Each row comes from the steps of one walk. Every step used is in the known rows, and no mark comes twice. Write the walk behind each row, first mark first.
(in the rows, 128 means zero)
Known rows
gebar-ririsip-robu-nobe: [198 109 112 124 164 135 166  99 108 136  64 167 105  52  86 138 139 126
  79 131 118 113 100 181]
sose-gugi-gebar-sakedet-robu: [131 165 119 134  97 110 120 163 136 156 194  93 170 161 141 161 130 123
 180 113 127 142 139 105]
luza-sose-gugi-gebar: [ 82 152  94 132 153 147  90 162 134 107 155 187 145 186 171 127 122 181
 171 134 157 167 140  75]
gebar-ririsip-robu-tusa: [167  89 113 124 172 100 100  60  76 169  78 148 127  30  76 138 125 134
 115 106 127 113 115 194]
tusa-robu-sakedet: [133 102 175 153  40 129  92 143 106  63 146 104 115 179 123  63  56  21
 106 206 189  83 111 126]
tole-robu: [187 137 163 145 111 104 144  90 123 135 131  79 118 116 121 143 151 128
 106 125 135 111 140 140]
luza-sose-gugi-gebar-ririsip: [147 162  66 157 177 149  57 159 129 116 122 214 164 166 143 141 119 179
 164 121 160 159 134  86]
tusa-robu: [114 100 149 120  60 100 102 130 109 100 126 119 111 142 128  92  81  65
 101 147 145 118 129 137]
luza-sose: [109 132 108 115 125 120 102 114 139  90 143 181 107 157 138 126 116 153
 123 155 143 127 125  99]
tole-robu-ririsip-gebar: [193 123 190 147 164 139 148 128 146 125 123  55  89  79 143 116 148 174
  55  90 110 143 123 163]
sose-gugi-gebar-sakedet: [112 145  95 124 115 119 110 149 103 145 175 108 177 140 169 132 104 157
 177 115 108 138 121 126]
sose-gugi-gebar: [120 142 115 131 127 149 109 157 107 125 159 115 159 145 179 130 108 159
 167 127 131 150 124 127]
ririsip-robu-nobe: [106  86 158  91 131 130 207  95 118 127 117 133  67  77 129 123 139 129
  87 148 116 119 114 171]
sose-gugi: [148 116 123 140 106 120 107 139 112  86 144 124 161 137 177 137  92 153
 142 137 151 129  98 160]
robu-sose-gugi-gebar: [ 60 117 119 133 166 168 122 152 132 124  71 162 135 153 168 103 133 159
 160 126 127 142 152 101]
ririsip-gebar: [151 146 122  93 119 148 128 150 106 108 160  88 104 125 166 128 116 115
  78 122 118 123 103 131]
sakedet-robu-sose-gugi: [127 121 162 155 115 124 139 152 187 110  95 150 130 168 129 153 150 101
 143 128 173 122 143 104]
gugi-gebar: [112 158 123  99 124 155 128 124 100 154 152 100 117 122 146 117 134 140
 147 146  89 130 133 113]
luza-sose-gugi-gebar-ririsip-robu: [122 159  57 129 182 153  79 136 131 129 133 216 156 152 122 138 132 170
 152 115 150 176 145  96]
gebar-sakedet-robu-tusa: [126 103 170 134  87  41 126  98 115 179 163  85 126  87  99 162 127 104
 154 113 127  88 128 136]
tusa-robu-nobe: [ 99  68 189 132  96  90 159 152 107  97  88 143  67 118 147  89  81  80
  89 150 150 117 128 141]
sose-gugi-gebar-ririsip-robu-nobe: [149 132 103 140 190 161 146 148 104 145  96 169 136  95 138 139 129 162
 136 110 134 158 123 153]
gebar-sakedet: [139 121  99 104  76  84 123  96 104 123 160  90 140 108 125 136 105 125
 129 139  82  95  95 155]
levo-robu: [138 135 112 119 117 112 173  92  78  65 196 108 108 140 123 141 118 115
 100 162 129 102 107 153]
sakedet-robu: [172 154 173 125  71 110 142 121 158 126 167  96 114 137 114 167 143  83
 125 149 139 109 126 120]
tole-robu-sose-gugi-gebar: [113 130 154 161 172 141 138 128 146 150  64 130 132 149 144 124 168 158
 144 101 143 142 180  93]
gugi-gebar-ririsip-robu: [163 172  84 102 161 167 114 101  98 175 116 136 136  85  79 131 152 124
 119 126  84 139 129 141]

Write each row's walk
[121 160 156 119 115 123 140 131 153 177 171  72 116 102 103 135 151 143
 146 120  66 136 138 120] : gugi-gebar-sakedet-robu-ririsip
[115 126 138 121  86  86 147 107 175 142 112 118 124 143  83 150 160  85
 133 130 108  89 137 104] : gebar-sakedet-robu-sose
[ 98 145 162 145 133 147 144 168 183 140 104 145 128 176 131 145 166 112
 159 124 156 140 164  74] : sakedet-robu-sose-gugi-gebar
[122 142 152 143 119 103 170 175 137 153 165 114 135 143 157 161 133 135
 168 114 137 138 140 104] : sose-gugi-gebar-sakedet-robu-nobe
[133 142 146 142 124 120 123 162 152 149 174  88 155 124 145 142 128 168
 165  99 112 157 126 132] : sose-gugi-gebar-sakedet-robu-ririsip
[125 151 125  99 107 114 151 149 165 135 137 102 110 153 110 145 152  71
  94 103 114 106 133  88] : ririsip-gebar-sakedet-robu-sose
[ 37 105 109  96 162 169 150 115 139 142  93 160 125 135 132 105 153 141
 140 119 123 158 158 125] : ririsip-robu-sose-gugi-gebar
[ 34 105  88  87 146 144 148 108 137 151 107 146 141 129 117 110 149 135
 147 113 100 149 149 125] : ririsip-robu-sose-gugi-gebar-sakedet
[116 124 103 145 131 121  86 140 141  74 152 192 144 183 173 134  99 171
 150 142 173 148 113 106] : luza-sose-gugi
[123 128  94 156 190 167  93 152 129 132  31 190 160 133 136 116 133 160
 154 113 136 136 138 115] : robu-sose-gugi-gebar-ririsip
[149 109 153 119 154 160 134 139 132  92 137  82  83  76 161  96 110 178
  64 111  92 144  84 177] : robu-ririsip-gebar
[137 102 154 169 154 117 137 113 155 120  56 133 140 143 142 129 155 144
 125 108 159 120 157 123] : tole-robu-sose-gugi
[ 64  65 144 148 105 112  97 155 142  81  53 170 123 171 148  78  77  87
 121 129 177 135 147 124] : tusa-robu-sose-gugi
[161 155  81 130 159 160  98 133 101 147 127 147 178 113 125 142 124 146
 143 108 132 158 126 151] : sose-gugi-gebar-ririsip-robu
[221 135 101 136 111 163 106  86 105 100 124 136 146 106  67 115 120  73
 101 182 159  77  80 169] : gebar-ririsip-robu-sakedet
[ 96 167 105 135 119 105  96 162 167 136 194 173 156 204 133 161 133 141
 184 119 155 154 158  54] : luza-sose-gugi-gebar-sakedet-robu
[ 71  64 158  96 143  97 135  52  79 173 124 117  97  51 110 121 125 138
 127 121 124 125 126 183] : ririsip-robu-tusa
[192 109 193 158 144 117 142  89 147 124 104  73  99  73 129 116 144 186
  86 112 104 136 123 175] : tole-robu-ririsip
[ 83 160 130 109 113 122 152 130 160 178 128 109 118 150  94 137 168  98
 158 127  86 116 168  68] : gugi-gebar-sakedet-robu-sose
[115 158 160 112 110 106 190 148 134 181 161 100 102 117 117 153 158 106
 147 130  95 115 148  87] : gugi-gebar-sakedet-robu-nobe
[126 133 122 121 114 113 140 177 168 118 145 113 139 169 136 152 140  85
 110  88 144 117 134  92] : ririsip-gebar-sakedet-robu-sose-gugi
[ 37  90 124 134 108 105  99 164 129 128  72 155 139 175 134  74  90  88
 149 112 140 143 158  96] : tusa-robu-sose-gugi-gebar-sakedet
[207 132  80 114 136 135 110  79 108 133 102 144 142  72  71 141 130 114
  95 133 115 118 101 183] : gebar-ririsip-robu
[162 125 159 134  85  86 140 110 166 131 166  75 117  93  96 146 134 132
 117 127  88 112 106 157] : gebar-sakedet-robu-ririsip
[125 138  66 157 199 152 142 135  95  83  96 187 146 157 114 132 130 142
 128 124 149 130 138 117] : levo-robu-sose-gugi-gebar-ririsip
[128 118 145 105  77 166 144  78 108  91 178  99 117 139 104  97 120  68
 107 209 146  88 100 159] : ririsip-robu-sakedet
[174 168 105 123 143 190 109 106  95 143 135 125 142 120  77 107 135  87
 128 173 125 109 121 130] : gugi-gebar-ririsip-robu-sakedet
[145 111 129 112 139 133 133 134 132 109 146  68 102  70 146 104 108 173
  72 101  65 131  82 176] : robu-ririsip-gebar-sakedet
